Every row comes from one small tree of marks. The marks that hang from a mark follow it in brackets, in the order of their numbers. Every link used is in the known rows. Which tree was each row made from?
(in the rows, 128 means zero)
Known rows:
Q_330{Q_420{Q_805{Q_187}}}: [128 129 168 153 103 128 144 122  99 145 124 144 160 114 147 145 124  98
 113 117 124 115 118  98  99 123 110 120 130 148 101 121 160 155 120 146
 157 138 131  74 140 140]
Q_805{Q_187 Q_218{Q_168} Q_420}: [ 77 109 165  97 146 128 142  86 133 126 118 141 132  97 128 141 122  92
  79 103 133 134 132 120  94 124 163 119 138 135 129 137 150 127 151 131
 155 106 107  71 111  99]
Q_309{Q_187 Q_486}: [163 133 167 137 159 128 114 149 116 110 111 141 133 131 130 137 152 119
 194 155 142 126 121 164 156 160 125 127 111 129 148 125 140 173 125 111
  86 161 117 158 132 154]
Q_308{Q_168 Q_976}: [161 140 110 139  90 135 104 142 128 143 103 149 133 133 165 124 101 145
 115 136 142 149 118 136 133 123 114 129 129 126 140 132 168 118 150 137
 130 141 123 205 133  58]
Q_704{Q_976{Q_308{Q_168{Q_218{Q_805}}}}}: [111 107 106 145  56 150 135 130 152 104 134 128 115 148 160 107 103 162
  92 134 142 114  79 150 113 107 177 111 161 104 162 151 139 125 132 145
 169 111  95 159 129  84]
Q_235{Q_991{Q_187}}: [130 145 129 111 141 125 125 149 106 102 148 152 146 192 122 124 132 116
 129 121 130 120 154 147 168  89  77 137  95 110 143 118 143 124 139 125
 118 114 135 117 110 140]
Q_309{Q_187{Q_596 Q_805} Q_486{Q_671}}: [146 125 124 120 155 124 135 139 129 132 120  98 131 113 103 127 162 141
 195 149 123 112 120 125 129 136 125 135  77 126 141 141  57 142 108 106
  56 147 152  98 126 216]
Q_596{Q_187{Q_805{Q_420}}}: [108 142 121 125 128 122 129 115 160 156 100 116 118 113 109 106 153 116
  98  97  89  81 128 117 125 131 109 159  74 102  92 103 149 137 113 125
 124 102 155 147 114 175]
Q_420{Q_330 Q_805{Q_187 Q_218}}: [116 108 140 151 144 119 140 114 111 142 127 128 147  87 129 154 122  98
 112 112 115 115 140  74  93 141 153 105 138 162  95 116 139 147 127 144
 179 151 114  79 148 117]
Q_309{Q_187{Q_596 Q_805} Q_486}: [148 131 122 113 166 126 127 146 138 125 101 102 123 115 118 126 174 144
 187 139 117 124 115 146 140 145 124 133  73 115 131 113  71 144 102  97
  85 136 144 134 133 187]
Q_805{Q_218 Q_420}: [102 149 158 116 154 115 122 103 127 147 124 138 103 102 118 140 122  96
  94 116 120 135 154 131 121 145 151 120 107 110 123 115 139 130 133 135
 161 129 131 126 124 106]
Q_805{Q_187{Q_596} Q_218{Q_168}}: [100 102 136  85 152 134 181 120 131 126 111 140 135 100 147 132 135 133
 128 105 148 166 148 140  86 124 170 126 115 148 128 125 117 116 128 111
 151 114 114  86 134  93]
Q_486{Q_309{Q_187{Q_596}} Q_671}: [142 105 138 120 150 126 160 163  92 155 128 133 136 159 117  90 148 110
 199 154 158 132 142 163 109 145 134 126 127 155 163 131 107 121 117 115
  46 164 168 132 116 199]
Q_805{Q_187 Q_420}: [ 99 128 177 127 132 123 143 117 128 155 110 152 139 116 135 140 130  88
 123 117 135 118 119 143 122  97 117 124 104 140 105 109 182 147 138 123
 126 106 137 105 100 164]
Q_596{Q_187{Q_309{Q_486} Q_805{Q_218}}}: [156 146 156 138 161 129 145 127 152 126 113  86 121  88 122 142 141 137
 165 119  93 109 156  81 142 162 143 140 116 126  95 117  97 153 114 125
 118 125 124 155 155 156]
Q_999{Q_671}: [130 122 133 153 131 125 128 134 118 126 131 156 125 130 131 115 116 125
 146 139 133 124 139 145 141 138 119 133 126 122 129 115 169 146 116 124
 100 136 148 135 130 127]
Q_671{Q_999}: [136 119 144 145 127 128 128 128 115 120 123 161 134 149 136 112 124 123
 146 137 135 129 133 165 144 125 113 140 121 134 128 112 161 146 127 132
  97 135 149 136 124 134]
Q_805{Q_187{Q_309 Q_596} Q_420}: [125 146 175 124 137 133 162 134 114 170 111 130 138 109 146 161 139  95
 174 120 151 137 129 112 122  90 108 118 120 158  91 102 121 138 124 118
 125  91 139  95 115 192]
Q_235{Q_991}: [135 136 144 108 135 123 120 152 113 135 130 154 135 159 140 125 122 115
 137 134 161 126 151 154 164 118  92 145  93 129 139 108 156 136 136 130
 112 120 149 154 118 118]
Q_308{Q_168{Q_218}}: [136 127 130 139  98 134 136 146 148 122 134 127 132 131 147 112 106 157
 112 141 145 121 105 142 133 133 142 132 142 110 145 155 175 121 141 142
 160 141 117 160 129  88]
Q_308{Q_168{Q_218} Q_309 Q_976}: [158 108  96 107  69 125  95 138 156 144 120 121 129 123 150 120  90 171
  64 153 130 165 104 125 124 124 148 131 193 132 128 154 181  96 158 143
 147 153 115 177 135  30]
Q_420{Q_805}: [145 146 128 153 124 124 139 137  94 133 132 140 137 118 148 122 117 111
 140 125 135 128 129 142 135 153 118 131 119 120 122 119 148 140 130 144
 145 150 128 166 144 118]
Q_991{Q_187{Q_596 Q_805}}: [114 141  75 115 144 130 151 140 131 108 122 116 123 147 118 107 160 147
 136 102  88 135 134 147 136  98  95 142  61  96 116 104  85 102 111 107
 122 102 149 115 120 163]
Q_309{Q_187 Q_486{Q_671{Q_999}}}: [158 110 173 150 144 126 117 128 107 107 141 141 157 143  98 133 134 122
 195 173 138 104 117 135 141 137 124 124 132 149 155 156 117 171 126 125
  40 169 141  79 124 206]
Q_309{Q_187{Q_596}}: [151 136 122 113 160 137 136 167 108 134 101 147 126 142 143 126 166 130
 183 134 143 148 147 173 138 145 121 138  85 129 137  99 125 143 113 105
 107 146 143 158 126 149]
Q_168{Q_218}: [123 126 140 127 122 125 137 138 122 131 139 145 120 130 145 113 120 137
 116 124 145 137 137 150 137 146 145 135 121 111 125 127 175 139 135 138
 148 134 121 154 119 104]
Q_805{Q_218{Q_168{Q_308}} Q_420{Q_330}}: [ 66 125 119 127 135 125  96  74 133 117 168 125  99 104 103 132 108 102
  54 102 137  92 144  87  81 175 168 124 178 131 163 170 100 107 133 152
 195 125  82 108 133  63]
Q_704{Q_976{Q_308{Q_168{Q_218}}}}: [121 133 133 131  54 144 133 152 151 124 112 129 113 122 177 118 121 156
 127 148 136 115  86 160 123 118 166 125 143 116 157 145 147 130 120 133
 159 126 102 195 129  89]
Q_235{Q_991{Q_187{Q_596}}}: [126 149 119  90 140 122 145 156 114 117 146 141 140 184 118 122 142 131
 146 117 137 134 157 142 148  82  82 138  78 114 139 112  97 106 120 109
 128 106 150  95 122 156]
Q_704{Q_976}: [126 123 125 138 109 124 139 148 103 147 103 168 108 138 173 120 137 117
 164 130 139 138 147 178 146 114 110 137  97 121 124  80 147 147 114 121
 118 140 126 200 126 104]
Q_596{Q_187{Q_309{Q_486{Q_671}}}}: [178 141 193 166 122 132 157 143 120 133 142 122 142 116 124 142 121 127
 227 148 147  94 143  91 143 149 116 147 135 160 122 149 135 168 121 131
  77 143 125 144 148 196]
Q_420{Q_330 Q_805{Q_187{Q_596} Q_218}}: [113 109 129 131 146 115 163 121 115 157 126 118 142  77 126 149 130 118
 125 107 119 129 146  69  73 135 157 104 123 165  92 110  94 130 112 131
 190 144 125  62 159 134]
Q_308{Q_168{Q_218{Q_805}} Q_976}: [135 105  82 141  79 137 111 113 139 123 149 134 135 151 139 109  76 167
  44 114 147 146 109 102 114 114 153 109 169  99 143 159 160 106 163 158
 163 123 100 141 126  46]
Q_168{Q_308{Q_309}}: [126 125 109 133 122 129 120 136 136 130 144 140 116 146 138 127 112 137
 114 148 137 143 142 193 140 150 137 143 166 145 136 130 173 106 131 128
 122 148 128 195 141  80]
Q_991{Q_187{Q_596}}: [127 144 116 120 140 130 157 147 112 113 132 144 127 157 127 114 147 138
 161 115 121 148 146 160 135 106 104 138  86 113 132 109 114 113 115 106
 136 120 133 122 129 146]
Q_805{Q_218 Q_420{Q_330}}: [ 98 128 151 130 145 110  95  94 130 147 130 130  99  93 101 145 126  92
  97 114 118 107 142  88 107 155 142 120 124 132 118 118 125 134 125 141
 176 140 125 103 128 104]
Q_420{Q_330 Q_805}: [143 126 119 167 117 119 112 128  98 134 137 133 132 111 132 128 121 110
 142 126 129 101 117  98 121 161 110 132 136 141 118 121 135 146 122 151
 160 159 118 143 147 118]
Q_486{Q_309 Q_671}: [128 105 158 150 122 118 153 137  97 151 143 142 131 147 124  85 109 100
 173 149 159 127 134 164 117 140 128 133 141 150 157 141 155 122 135 137
  59 154 161 156 113 157]
Q_420{Q_330 Q_805{Q_187{Q_309} Q_218}}: [145 122 152 166 151 132 138 125  89 139 130 117 151  87 143 176 117  87
 149 118 123 119 145  51 111 140 138 101 169 175  85 115 121 156 131 156
 172 141 104  92 152 131]
Q_991{Q_187 Q_235}: [133 164 114 128 149 131 117 144 116  84 141 163 136 195 112 118 151 136
 134 114 120 138 152 141 185  98  77 134 123 102 138 122 157 128 129 106
 129 107 124 117 100 141]
Q_991{Q_187}: [131 144 124 142 139 133 137 138 107  96 133 156 130 163 130 120 136 122
 146 117 114 134 139 166 153 112  98 138 100 109 133 118 158 131 133 121
 124 127 121 141 118 132]
Q_805{Q_187}: [124 116 159 138 137 131 162 141 121 139 102 163 146 130 159 133 132 112
 152 121 144 138 133 166 134 104 119 131  97 152 109 101 197 153 135 119
 109 120 134 138 117 137]

Write each row's tree:
[149 143 118 135 160 139 144 139 138 132 103 105 120 108 136 137 145 128
 136 103  90 116 173  98 141 154 135 151 104 123  87  93 129 141 117 135
 128 116 139 171 141 134]
Q_596{Q_187{Q_309 Q_805{Q_218}}}
[105 124 106 120 180 121  70 101 139 135 103 102 106  99  84 144 170  90
  83 110  78  90 133  84 119 157 136 121 106 114 114 110  97 141 119 136
 141 138 136  97 111 143]
Q_309{Q_187{Q_805{Q_218 Q_420{Q_330}}}}
[149 117 124 127  57 143 114 154 158 121  83 127 109 121 174 129 129 150
 151 176 124 138  69 199 137 113 140 140 166 149 151 124 162 118 120 115
 124 142 125 223 142  73]
Q_704{Q_976{Q_308{Q_168 Q_309}}}
[156 151 141 134 144 130 143 143 130 130 118  88 118  95 133 139 145 143
 210 138 129 136 118 117 149 136 106 134 103 127 111 115  53 136 106 114
  99 110 137 146 143 177]
Q_187{Q_309{Q_486} Q_596 Q_805}
[126  89 163 152 114 120 150 123  98 142 150 145 146 161 112  77 104 104
 165 156 152 115 129 155 113 123 123 129 159 158 153 147 142 124 132 143
  38 151 175 111 111 186]
Q_486{Q_309 Q_671{Q_999}}
[ 97 127 100  90 176 135  91  97 133 104 106 109 114 110 103 129 160 100
  68 104  96 119 129 122 120 160 151 132 117  93 146 132  98 125 138 132
 131 120 114 107 105 110]
Q_309{Q_187{Q_805{Q_218{Q_168} Q_420}}}
[133 142 138 144  68 149 131 155 138 122  89 140 113 126 185 125 128 138
 163 154 135 118  87 183 132 111 133 133 121 130 160 124 148 137 115 122
 133 130 116 221 136  98]
Q_704{Q_976{Q_308{Q_168}}}
[161 135 156 117 159 125 136 156 123 127 111 130 127 125 128 133 162 137
 209 151 148 139 123 157 139 154 130 128  96 134 146 119  91 155 107  94
  97 154 128 138 141 168]
Q_309{Q_187{Q_596} Q_486}
[149 146 170 145 112 139 164 142  84 156 127 121 159 105 157 167 129 103
 166 123 136 131 131  68  99 118 100 116 146 165  90 113  95 147 108 143
 158 124 134  69 152 166]
Q_330{Q_420{Q_805{Q_187{Q_309 Q_596}}}}
[ 75  87 126 104 126 135 163  82 136 123 135 141 142 129 113 118 121 117
  89  91 160 132  98 123  81  93 140 120 138 133 135 135 115 113 141 121
 144  76 112  37 111 141]
Q_218{Q_168 Q_805{Q_187{Q_596} Q_420}}
[143 156  87 133 153 143 146 150 111 107 127 105 126 147 128 131 156 135
 176 110  95 137 141 126 157  96  82 140  93 110 107 101  68 112 115 118
 118  96 139 129 123 175]
Q_991{Q_187{Q_309 Q_596 Q_805}}
[162 129 118 117 127 126  80 135 125 133 133 132 128 141 135 145 120 135
 121 164 133 158 141 151 141 157 149 117 180 148 148 147 135 128 141 119
  86 167 101 196 143  85]
Q_168{Q_308{Q_309{Q_187 Q_486} Q_976}}
[ 89 153 109  96 140 117  98 116 133 116 143 111 135 170  89 122 147  99
  74 104  92  90 125 112 161  74  68 135  77  81 124 119 104 105 133 126
 119  82 153  82  90 180]
Q_235{Q_991{Q_187{Q_805{Q_420}}}}
[132 132  88 119 101 126  99 131 126 150 137 146 114 141 151 129  96 135
  81 138 137 171 155 162 131 140 139 132 170 147 128 130 167 100 145 136
 120 143 119 218 136  40]
Q_168{Q_308{Q_309 Q_976}}
[ 99  99 111 159  88 125  91  87 161 119 166 111 122 131  88 118  94 138
  44 118 137  75  70  66  94 124 145 112 189 107 145 171 138 114 144 163
 199 120 103  65 121 110]
Q_308{Q_168{Q_218{Q_805{Q_420{Q_330}}}}}
[133 158 106 106 176 135 116 138 112  97 144 100 136 162 114 151 137 110
 113 111  93 128 172  95 177  94  94 127 108 101 117 111  82 111 140 138
 125  97 135 102 119 139]
Q_235{Q_991{Q_187{Q_309 Q_805{Q_218}}}}
[113  86 123 149 105 143 159 120 156 109 146 131 160 147 133 116  96 156
  74 117 149 120  91 126 109  89 158 108 163 125 132 156 190 123 156 143
 156 111 109  82 120 113]
Q_308{Q_168{Q_218{Q_805{Q_187}}}}
[ 83 127 102 106 152 108 108  93 158 160 117  89  91  76  89 132 151 117
  85 101  90 105 135  71  91 141 139 125  92 120  99 104  54 107 101 128
 174 113 151  78 129 137]
Q_187{Q_596 Q_805{Q_218 Q_420{Q_330}}}
[158 123 156 168 128 129 123 114 118 112 145 100 145 118 105 136 115 127
 198 160 121  99 107  91 154 118 102 131 142 143 123 154  77 152 122 142
  40 125 149  88 124 214]
Q_187{Q_309{Q_486{Q_671{Q_999}}} Q_805}
[129 148 155 139 126 120 124 110  97 135 136 130 125  98 131 144 115 107
  83 116 108 128 154  90  99 173 143 118 137 116 122 128 113 138 117 158
 196 162 126  96 162  81]
Q_330{Q_420{Q_805{Q_218}}}
[144 178  78 121 158 142 123 154 120  96 134 111 130 176 110 130 171 150
 161 106 103 140 151 100 187  82  59 136 118 103 109 110  71 109 111 102
 120  74 142 104 104 190]
Q_991{Q_187{Q_309 Q_596 Q_805} Q_235}
[ 98 125 110 139 127 117  81  99 147 145 116 111 103 102  99 124 144 102
  97 111 102  78 103  93 119 133  99 139 102 119 107 112 121 135 116 139
 137 113 145 117 106 150]
Q_187{Q_805{Q_420{Q_330}}}
[128 119 121 111  90 112 105 115 147 147 171 120 116 117 135 129  82 162
  72 152 140 159 133 116 120 154 177 113 201 133 133 170 135 105 149 137
 138 147  89 168 143  57]
Q_168{Q_218 Q_308{Q_309{Q_486} Q_976}}
[147  81 125 138  92 126 118 108 180  94 161  97 133 131 104 117  84 185
  90 162 140 130  60 130 125 132 165 114 215 119 150 182 150 105 148 135
 149 149 104 101 153  85]
Q_308{Q_168{Q_218{Q_805}} Q_309{Q_486}}
[120 121  85 106  90 121 101 127 137 154 164 134 117 137 149 123  88 154
  42 134 137 167 157 134 119 146 168 125 192 129 123 149 167  96 153 147
 148 139 103 190 128  38]
Q_168{Q_218 Q_308{Q_309 Q_976}}
[142 121 127 132  89 113 104 111 130 150 167 128 127 119 122 136  80 143
 117 165 147 150 139 126 119 142 153 121 186 158 144 177 125 107 145 136
  81 159 115 159 143  92]
Q_168{Q_308{Q_309{Q_486{Q_671}} Q_976}}
[ 85  84 138 153 125 125 114  82 135 136 138 144 135 125  99 137 118  93
  90 102 135  92  99  90  98  98 123 109 140 150 105 118 160 145 136 143
 147 102 121  46 107 155]
Q_218{Q_805{Q_187 Q_420{Q_330}}}
[110 135  97 101 163 122 153 126 145 144 106 108 104  95 126 121 145 145
 116 107 103 152 161 138 116 142 149 133  65 106 108  97  80 109 110 117
 145 121 158 134 137 115]
Q_187{Q_596 Q_805{Q_218}}
[181 120 133 127  81 121  90 130 159 136 108 115 131 109 144 136  94 164
 128 175 135 159  85 133 135 128 126 124 184 147 138 154 150 112 148 122
 110 162 119 185 157  57]
Q_308{Q_168 Q_309{Q_486} Q_976}
[106 162  71  90 176 125 132 129 146  97 130 113 115 158  88 119 168 156
  95  90  81 150 172 107 152  96 110 125  89  84 115 110  67  95 110  94
 156  91 147  74 112 144]
Q_991{Q_187{Q_596 Q_805{Q_218}} Q_235}
[156 122 170 119  69 134 112 134 193  99 133  85 125  96 134 129 105 179
 134 187 136 125  46 149 124 153 178 127 198 141 163 193 157 122 138 124
 142 145 107 157 147  98]
Q_976{Q_308{Q_168{Q_218} Q_309{Q_486}}}
[149 148 107 129 147 139 142 150 119 142 109 105 116 116 149 130 149 134
 181 124 126 144 136 132 150 127  98 144  92 124 102  93  86 124 110 124
 109 103 152 166 129 156]
Q_187{Q_309 Q_596 Q_805}
[148 123 133 140 156 127 111 132 123 113 120 111 136 120 102 133 153 124
 178 151 118 101 115 132 147 145 119 134  92 120 144 146 103 158 124 121
  44 153 142 115 116 198]
Q_309{Q_187{Q_805} Q_486{Q_671}}
[114 109 132 107 136 125 125  96 152  92 163 112 110 106 121 134  98 148
 102 151 140 149 133 152 112 184 189 127 207 143 170 181 109  99 138 124
 146 156  83 145 163  38]
Q_805{Q_218{Q_168{Q_308{Q_309{Q_486}}}}}
[188 120  84  93 108 137  93 165 140 147  84 126 133 136 145 133 138 161
 127 161 128 176 113 150 126 122 124 132 161 151 140 124 135  98 134 107
 108 165 137 181 145  76]
Q_308{Q_168 Q_309{Q_187{Q_596}} Q_976}
[ 98 137  90 108 124 136 117 104 111 123 151 151 112 127 155 123  89 130
  54 101 147 164 182 123 100 167 181 120 163 122 161 159 119  99 155 149
 161 127  78 183 137   4]
Q_805{Q_218{Q_168{Q_308{Q_976}}}}
[118 127 153 133 150 123 168 123 104 140 123 136 152  98 147 150 116 103
 110 110 120 142 150 118 108 134 159 104 121 140  98 114 152 141 136 137
 165 140 122 107 145 118]
Q_420{Q_805{Q_187 Q_218}}
[149 131 161 130 143 142 174 160 109 154 105 139 144 120 167 154 137 117
 205 127 156 155 144 136 134 102 111 126 112 170  96  93 137 144 121 115
 113 104 138 130 128 168]
Q_805{Q_187{Q_309 Q_596}}
[133 143 148 135  78 149 129 148 162 107 126 115 126 120 152 114 109 160
 114 148 143 116  82 153 122 148 167 134 143 118 163 171 175 129 138 139
 162 122 110 179 125  97]
Q_976{Q_308{Q_168{Q_218}}}
[ 98 105 120 160 125 119  91  84 128 124 148 139 109 132  90 124 116 101
  89 108 135  91 103  96 112 133 117 122 143 125 129 124 137 137 133 150
 159 117 123  87 119 130]
Q_218{Q_805{Q_420{Q_330}}}
[141 112 180 157 114 116 136 109 119 117 153 140 145 128 104 124 106 131
 183 161 145 108 113 128 129 128 124 130 132 150 145 161 119 155 127 133
  59 152 145  81 132 184]
Q_309{Q_486{Q_671{Q_999}}}
[ 69  97 140 106 123 121 173  96 146 154 155 130 135 126 108 122 116 128
  67  93 147 130 117 104  84  87 165 105 126 117 103 126 128 117 137 128
 170  81 126  19 106 167]
Q_168{Q_218{Q_805{Q_187{Q_596} Q_420}}}
[115 143 101 100 162 129 111 132 134 150  97 110 116 120 106 125 180 111
 126 117 103 116 124 138 128 127 111 136  68 102 118  98  84 126 110 110
 108 113 160 117 105 191]
Q_309{Q_187{Q_596 Q_805{Q_420}}}
[131 165 107 107 148 128 138 152 123 100 139 151 130 187 109 115 162 152
 149 111 126 153 155 136 166  89  79 132 112 106 133 116 113 114 113  91
 140 100 135  99 110 160]
Q_991{Q_187{Q_596} Q_235}
[121 162  77 123 151 133 107 134 134  82 130 135 132 187 101 111 164 144
 111 101  90 126 139 129 185  86  65 138 101  83 122 115 132 120 124 105
 118  89 139 114  89 156]
Q_991{Q_187{Q_805} Q_235}
